Each row comes from the steps of one path. Every step used is in the known rows, and no mark comes twice. Write the path behind each row, first mark first.
Known rows
U, Z: -0.042 0.102 -0.646 -0.359 -1.581 0.167 -1.446 -0.629 0.439 -0.182 1.095
 0.762 -0.084 0.030 -2.727 -0.707 0.100
U, D, P: 0.286 -1.978 0.476 -0.165 0.491 0.319 -1.096 -1.045 0.147 -1.907 0.424
 0.076 -0.034 0.093 -0.828 0.153 0.773
J, D, U, Z, H: 0.571 0.898 -1.033 -0.551 -0.026 0.145 -1.160 -1.582 0.969 0.805 1.316
 1.706 -1.401 0.507 0.687 -1.660 0.623
H, Z: 0.189 0.371 1.035 -0.733 0.490 -0.190 -0.212 1.895 -0.405 -1.007 -0.140
 0.260 0.908 -0.008 -1.925 -0.002 -0.373
H, Z, J, D, P: 1.890 -0.640 0.669 -0.172 1.514 -0.962 -0.144 -0.991 -1.052 -0.588 0.361
 -0.522 -2.673 -0.193 -1.164 0.818 -0.189
H, Z, J, D, U: 1.635 1.967 0.581 0.015 1.897 -1.155 0.703 -0.913 -0.797 -0.181 0.139
 -0.154 -4.147 0.204 3.687 0.166 -0.285
D, H, Z, J: -0.161 1.083 0.617 1.486 -0.122 -0.453 0.273 0.733 0.268 -1.303 -0.255
 -1.384 0.897 -0.611 -6.445 1.432 -0.509
U, D, H, Z, S: -1.460 -1.090 1.803 1.921 -0.701 -0.684 -0.661 -0.625 0.457 -2.623
 -0.087 -1.122 2.321 -0.258 -4.458 -0.098 0.722
J, D, P, Z, S: -1.164 -1.630 -2.286 -0.567 0.776 -1.366 0.045 -4.785 -1.362 -1.517
 -0.478 0.942 0.539 -0.786 3.509 -0.604 0.463
P, Z: -1.673 1.044 -1.850 -1.242 -0.305 -1.169 0.674 -1.441 -0.445 -0.662
 -1.103 0.644 2.058 -0.357 1.860 -0.417 -0.273
S, D: 0.018 -0.073 0.569 -1.290 -0.213 1.369 -0.246 2.511 -0.021 1.759 -0.333
 -0.134 0.032 0.638 0.094 -0.248 -0.436
S, D, U, Z: 0.930 -0.101 -0.726 -0.028 -0.031 1.813 0.491 2.912 1.372 1.051 0.433
 1.016 -2.890 0.814 5.121 -0.385 0.012
U, Z, J, D: 0.886 1.146 -0.003 -0.266 -1.652 -1.096 -1.804 -3.322 -0.124 1.675 1.316
 -0.434 -3.133 0.078 -2.825 -0.616 0.116
P, Z, J, D: -0.885 2.141 -1.430 -1.106 -0.304 -2.432 0.299 -4.029 -1.368 1.294
 -0.849 -0.483 -1.029 -0.311 1.839 -0.125 -0.354
S, D, H, Z, J: 0.212 0.278 1.332 1.155 -0.211 0.607 0.969 4.550 0.722 1.012 -0.780
 -1.940 0.019 0.049 -3.601 1.390 -0.583
P, Z, J: -0.995 1.835 -1.214 -0.885 -0.397 -2.167 1.133 -2.840 -0.971 0.136
 -1.181 -0.233 1.572 -0.779 1.034 0.901 -0.556
D, U, Z, H: 0.467 0.359 -0.984 -0.426 -0.128 0.321 -0.476 -0.341 1.007 -0.049 1.031
 1.808 1.255 0.083 -0.092 -0.702 0.482
Z, J, D: 0.715 1.672 0.365 -0.810 -0.310 -1.054 -0.907 -3.936 -1.088 1.369 0.524
 -0.602 -1.935 0.137 -2.134 -0.271 -0.247
H, Z, S, D, U: 0.814 -0.930 1.327 -0.251 1.542 0.626 1.618 3.422 -0.295 -0.179 -0.476
 0.602 -0.373 0.232 5.899 0.161 -0.203

Write each row's path
-2.854 -0.429 -1.961 0.986 -0.823 0.084 1.422 -0.040 0.291 -0.086 -1.475
 -0.433 3.228 -0.558 0.801 -0.009 0.081 | P, Z, S, D, H
-0.846 0.853 -0.277 1.507 0.107 0.285 -0.942 0.703 0.443 -1.338 0.063
 -0.475 -1.281 0.229 -4.302 -0.784 0.066 | J, D, H, Z
-1.406 0.197 0.102 1.609 -1.052 0.354 -1.246 -0.744 1.287 -1.971 0.034
 -0.927 1.297 0.456 -4.962 -0.267 0.689 | U, D, H
-1.830 -0.516 -0.624 -1.300 -0.474 -0.605 1.146 -0.308 -0.750 1.457
 -1.339 0.237 2.464 -0.362 4.202 -0.297 -0.053 | P, Z, S, D
-0.121 -1.548 0.541 -0.500 -1.807 0.724 -0.826 0.543 0.203 1.829 0.697
 0.203 0.469 0.092 -0.468 -0.661 0.315 | U, Z, S, D
0.952 -3.453 1.475 -0.369 1.276 0.786 0.574 3.120 -0.507 -0.174 -0.241
 0.098 0.668 -0.272 1.054 0.743 -0.143 | H, Z, S, D, P
-1.124 -0.845 0.095 1.228 -0.911 1.472 -0.124 0.450 0.545 0.091 -0.092
 -0.626 2.565 -0.040 -3.069 -0.017 0.073 | Z, S, D, H
0.365 -0.262 -1.139 0.493 -0.297 0.025 -0.043 -2.516 0.237 -1.777 1.154
 1.620 -0.204 -0.381 2.695 -0.514 0.527 | D, U, Z, S
1.577 2.128 -0.570 -0.158 1.165 -0.696 0.243 -3.425 -0.713 -0.001 0.484
 0.237 -3.544 0.211 3.343 -0.091 -0.084 | Z, J, D, U
0.982 1.025 1.648 -0.631 0.257 -1.202 0.233 0.254 -0.863 -0.100 -0.192
 -0.822 0.315 -0.381 -3.057 1.247 -0.832 | H, Z, J
0.758 0.296 -0.426 -0.568 1.198 1.704 0.920 2.487 0.387 0.680 -0.304
 0.775 -1.566 0.748 5.832 -0.206 -0.248 | S, D, U
0.858 -0.285 -0.303 -0.773 -0.219 1.476 0.081 3.119 1.432 2.265 0.570
 1.235 0.302 0.612 1.651 -0.507 0.140 | S, D, U, Z, H
-0.427 -0.445 0.448 1.198 0.076 1.613 0.490 5.645 1.106 0.129 -0.668
 -0.853 0.537 0.412 -2.843 0.224 -0.334 | S, D, H, Z
-0.435 0.743 2.031 1.929 -0.607 -1.016 -0.328 0.606 0.806 -1.497 -0.337
 -2.134 0.210 -0.047 -5.630 1.153 0.073 | U, D, H, Z, J
0.495 -0.511 0.245 -0.344 0.908 1.145 1.258 0.610 -0.329 0.414 0.034
 0.722 -0.065 0.260 5.858 -0.148 -0.055 | Z, S, D, U
0.673 -3.276 0.309 -0.509 0.581 1.390 0.040 0.271 -0.360 0.038 0.082
 0.367 1.460 -0.268 0.971 0.360 0.203 | Z, S, D, P
